Each row comes from the steps of one walk. Every step used is in the known rows, and no mark comes twice. Write the walk behind each row, first mark first.
Known rows
kaloz-buse-mokel: [-0.37 -0.34  1.23  0.91 -5.76  0.71  0.80  0.86  3.79 -2.68 -4.12  4.66
 -4.34 -2.09  0.06  1.79  3.84  1.55  1.70 -1.42 -2.70  0.27]
pezaf-tapimuf-mokel-kaloz-buse-suge: [ 2.08 -0.35  2.05  1.95 -0.91  4.94  5.27 -0.02  0.72 -0.93  2.29 -1.00
  0.73 -0.07 -0.72  3.43 -3.13  1.45 -1.59  0.32  1.22 -2.84]
buse-suge-mokel-kaloz-pezaf-tapimuf: [ 5.17  0.73 -1.30  2.88  5.45 -1.61 -1.32 -4.20 -1.01  1.10  3.10 -0.22
  1.44  3.55  1.78 -0.74 -3.07  0.45  0.64  2.49 -1.51  0.63]
mokel-pezaf-tapimuf-buse: [ 0.55 -1.75 -0.05 -3.28 -0.28 -2.10  1.12  1.46 -2.08 -0.92  0.69 -4.04
 -2.19  0.92  0.21  0.17 -1.96  1.77 -0.66 -1.42 -0.21 -2.44]
tapimuf-buse-suge: [ 1.23 -0.07  4.34  0.72  0.03  1.53  0.10 -1.12  0.94  2.37 -3.03  1.40
 -0.79 -1.31 -2.97  0.16  0.55 -1.90 -0.36  3.77 -1.51 -0.54]
tapimuf-mokel-kaloz: [ 5.81 -0.29  3.37  2.41 -1.15  1.78  3.66 -2.67  0.06  3.11 -2.07 -1.31
  3.52 -1.45  2.32  0.79 -0.64  2.02  1.08  2.73  1.12 -0.08]
pezaf-tapimuf-buse-suge-kaloz: [-1.62 -0.28 -2.46 -0.18  2.11  4.95  0.76  2.79 -0.30  1.49  1.79  0.99
 -3.22 -2.48 -2.37  0.39 -2.46 -2.42 -2.98  1.40  2.01 -2.31]
buse-suge-mokel: [ 5.89 -0.69  1.37  4.35  1.17 -2.09 -0.03 -4.47 -1.73 -0.30 -1.57  0.69
 -0.52  1.72 -1.64 -0.11  0.74  0.77  1.54  4.04 -2.27  0.51]
buse-mokel-kaloz: [ 5.97 -0.71 -1.63  1.75 -1.81 -0.31  0.66 -2.75  2.46  2.62 -2.62  1.98
 -0.07 -2.31  3.05 -2.36  1.12  1.71  2.96 -1.25 -1.71  1.53]
suge-pezaf-tapimuf-mokel-kaloz: [ 3.82 -1.33  1.25 -2.16  2.30  0.69  6.76 -2.05 -0.08  0.45  2.03 -1.92
  4.35  1.50  0.96 -0.75 -4.00 -0.68 -3.71  1.95  0.72 -0.36]
tapimuf-buse: [ 0.43 -0.84  3.11 -0.83 -0.94  0.61 -0.81  0.11  2.30  1.55 -4.45  1.98
 -1.33 -1.42 -0.29  0.73  0.44 -0.32 -1.28  1.92 -2.19 -0.43]
pezaf-tapimuf-kaloz-buse: [-7.18  0.52 -1.70  1.80  0.42  1.84  1.54  3.22  2.48 -3.31  1.13  1.24
 -1.59 -2.43 -1.45  3.04 -1.32  0.22 -2.17 -3.89  1.11 -1.99]
buse-pezaf-tapimuf-kaloz: [-6.57  0.94 -2.04 -1.13  1.36  0.54 -1.56  0.26 -2.25 -1.76  6.03 -0.90
  2.27  0.06 -2.45 -0.43 -0.03 -1.60 -1.94 -1.81  3.37  0.73]
suge-tapimuf: [ 1.84  0.31 -0.67  0.59 -0.73  0.54 -0.47  1.06 -1.41  1.50 -4.21 -1.01
  1.47  0.91 -3.56 -2.30  3.80 -3.00 -0.89 -0.75  2.92  3.30]
pezaf-tapimuf-mokel-kaloz: [ 4.28 -0.63 -0.12  1.10  1.52  2.91  4.69 -1.38 -0.02  1.30  1.83 -2.21
  1.57 -0.45  1.83  2.04 -4.07  2.36 -2.27 -0.24  2.07 -1.43]
kaloz-buse-mokel-pezaf: [ 0.70 -0.87  1.50 -0.73 -7.00 -2.05  0.99  1.42  0.40 -2.98 -3.26  0.74
 -3.92 -0.85  0.27  0.55  4.03  2.64  4.30 -2.32 -2.22 -0.55]
pezaf-tapimuf: [ 1.04 -0.91 -2.52  0.53  1.59  0.26  2.28 -0.82  0.10 -1.24  1.33  0.11
 -1.29  0.33 -0.21  0.94 -1.77  1.68 -3.24 -2.24  2.50  0.06]
suge-mokel-kaloz: [ 7.27 -1.64 -1.84  3.44  0.42 -2.50 -1.50 -3.83  0.79 -0.28 -2.44  0.90
  1.10  1.76  3.94 -0.66 -0.47  3.51  1.96  1.24 -4.37  0.01]
mokel-pezaf-tapimuf-kaloz: [-2.24 -0.25 -2.29  0.43  1.50 -3.24  2.00  0.98 -3.29 -0.69  2.63 -5.28
  0.72 -1.15 -0.49 -1.05 -1.88  1.22  1.26 -3.29  2.88 -1.26]

Write each row's walk
[-2.02 -0.31 -1.16 -1.70 -4.71  2.63 -1.04  0.98  1.07 -4.18  3.62  1.69
  2.69  2.23  1.23  0.98  1.23  1.93 -0.88 -2.23  0.19 -1.23] | mokel-kaloz-buse-pezaf-tapimuf
[-5.07 -0.06  0.34 -2.91 -4.88  2.12 -1.00  1.97 -0.33 -6.26  3.70  2.10
 -0.48  2.78 -1.83  2.64  2.20  0.98 -2.51 -1.74  0.95 -0.46] | kaloz-buse-pezaf-tapimuf
[ 3.43 -2.39 -1.34 -1.95  0.90 -4.00 -1.07 -0.09 -1.88 -2.72 -0.04 -3.60
 -4.34  3.03  1.56  1.36 -2.89  3.11  0.21  0.09 -5.23 -2.72] | suge-mokel-pezaf-tapimuf-buse
[ 2.37 -1.44 -1.93 -1.11 -0.38 -3.19  2.50 -0.09 -3.77 -1.61  1.99 -4.64
 -0.30  1.65  0.50 -0.98 -1.06  3.09  0.45 -2.62  2.51 -0.75] | mokel-pezaf-tapimuf
[-1.06  1.48 -0.70 -1.12  4.62 -1.38 -0.68 -1.11 -0.48  0.95  2.63  0.74
  0.54  1.88  1.91  0.09 -1.54 -0.38 -2.70 -0.24  3.19  2.83] | kaloz-pezaf-tapimuf
[ 2.89  2.10  2.38 -0.09  1.65  1.65 -0.28  0.15 -1.42  5.52 -2.24 -2.83
  5.17  1.24 -0.28 -1.58  1.27 -3.74  0.72  2.41  3.27  3.66] | suge-tapimuf-mokel-kaloz-pezaf
[ 1.60 -0.82  0.74  2.02 -5.03  1.11  0.54  0.21  3.03 -1.39 -2.91  2.95
  2.09 -0.45  2.55  0.94  2.08  2.90  1.31 -0.84 -1.14 -1.20] | mokel-kaloz-buse
[ 7.92 -0.76  0.09  4.98  1.09 -1.55 -0.21 -4.89 -0.78  0.85 -1.15  0.18
  1.77  1.65  0.69 -1.21 -0.34  1.41  2.66  3.44 -3.01 -0.27] | buse-suge-mokel-kaloz
[ 2.17 -1.30  2.12 -2.89 -2.65 -2.17 -0.74  0.40  0.65  1.87 -3.89 -1.08
 -4.40 -1.99  0.34 -1.07  1.50  0.33  3.10  0.24 -4.10 -0.55] | tapimuf-buse-mokel-pezaf
[ 3.86  1.35 -0.49  0.63  1.24 -1.65 -1.88 -2.98  2.04  4.23 -1.24  2.24
  1.12 -0.83  4.49 -2.95  1.24  0.08  3.19 -0.01 -1.06  3.62] | buse-mokel-kaloz-pezaf
[ 1.83 -1.70 -1.15 -5.32  2.02  0.25  2.93 -0.67  3.92  0.89 -0.04  0.98
 -0.08 -0.23  1.16 -2.33 -3.54 -2.36 -3.38 -0.49 -4.22 -0.68] | suge-pezaf-tapimuf-buse-mokel-kaloz
[ 2.92  1.43  0.55  1.02  2.10 -1.98 -2.00 -2.93  0.67  3.89 -0.54  1.44
  4.89  1.05  4.61 -2.29  0.67  0.55  1.51  1.55  1.22  2.97] | mokel-kaloz-pezaf
[-4.53  0.43 -1.39  3.66  1.90  0.64  0.64  1.26  1.55 -3.94  1.97  0.69
 -2.73 -0.51 -2.83  3.30 -2.49  0.01 -0.76 -1.49 -1.84 -2.63] | pezaf-tapimuf-kaloz-buse-suge-mokel
[-8.80  2.44  0.57 -0.78 -3.30  2.17 -3.24  4.76 -0.67 -1.89 -1.07 -0.13
  2.55  0.01 -6.06 -0.65  5.67 -5.45  0.54 -1.71  2.20  2.14] | suge-tapimuf-kaloz-buse-pezaf
[-5.23 -0.21 -1.25  0.24 -1.47 -2.00  1.81  3.37 -1.61 -3.48  1.84 -3.32
 -1.03 -0.81 -0.89  1.07 -0.72  1.76  1.29 -4.15  1.47 -2.74] | mokel-pezaf-tapimuf-kaloz-buse
[-3.16  1.34  0.79 -3.05  4.73 -0.17 -2.16  0.59  1.41  1.87  1.17  1.38
 -1.40  1.01  1.67  1.18 -2.67 -1.59 -3.42  0.67  0.22  1.23] | kaloz-pezaf-tapimuf-buse
[-5.19  0.88  0.84  1.45 -3.71 -2.00  0.36  2.60  1.23 -1.50 -2.45 -0.09
 -2.34 -4.12 -0.75  0.05  3.17  0.34  5.22 -2.63 -1.85 -0.87] | tapimuf-kaloz-buse-mokel-pezaf
[-3.97  1.72 -4.46 -2.62  3.80  2.94 -3.72  3.62  0.63  3.63  1.70  3.13
 -4.79 -2.89  2.10 -1.19 -1.09 -2.85 -0.99  0.73  1.58  1.14] | suge-kaloz-pezaf-tapimuf-buse-mokel
[-2.45 -0.07  3.68 -3.97 -2.57  0.90 -3.91 -0.05 -0.48 -0.01 -0.45  1.44
  0.68  0.79 -1.43  0.07  2.52 -1.57 -0.89  3.02 -1.41  0.58] | tapimuf-buse-pezaf
[-2.70  0.81  1.82 -4.66 -1.95  2.22 -4.58  2.56 -1.47  1.16 -2.15 -0.84
  1.24  2.06 -5.22 -1.80  4.42 -5.58 -1.59  1.02  0.24  2.53] | suge-tapimuf-buse-pezaf
[ 5.64 -1.38 -0.88  1.96  1.65 -4.02  1.30 -2.94 -4.78 -2.08  2.30 -4.21
 -1.45  3.40 -1.47 -0.58 -1.64  2.01  2.09  1.22 -1.16 -1.27] | buse-suge-mokel-pezaf-tapimuf
[-4.94  1.60 -3.70 -1.91  4.26  2.63 -3.31  3.81 -0.81  2.99  2.02  2.20
 -2.18 -1.73  2.00 -0.73 -1.31 -2.54 -2.19  1.85  3.39  0.70] | suge-kaloz-pezaf-tapimuf-buse
[-9.15  1.95  2.01  0.59 -3.93  0.95 -2.68  2.26  0.28 -3.21  0.80  2.31
  1.91 -1.72 -2.58  1.03  4.24 -1.27  1.22 -0.12  0.50 -0.01] | tapimuf-kaloz-buse-pezaf
[-5.47  3.27  1.42  2.38  4.61 -2.65 -2.52 -0.84  0.09  3.48 -0.53  0.81
  2.80 -2.17  0.60 -1.24  0.70 -2.48  1.68  1.68  2.49  3.19] | tapimuf-kaloz-pezaf
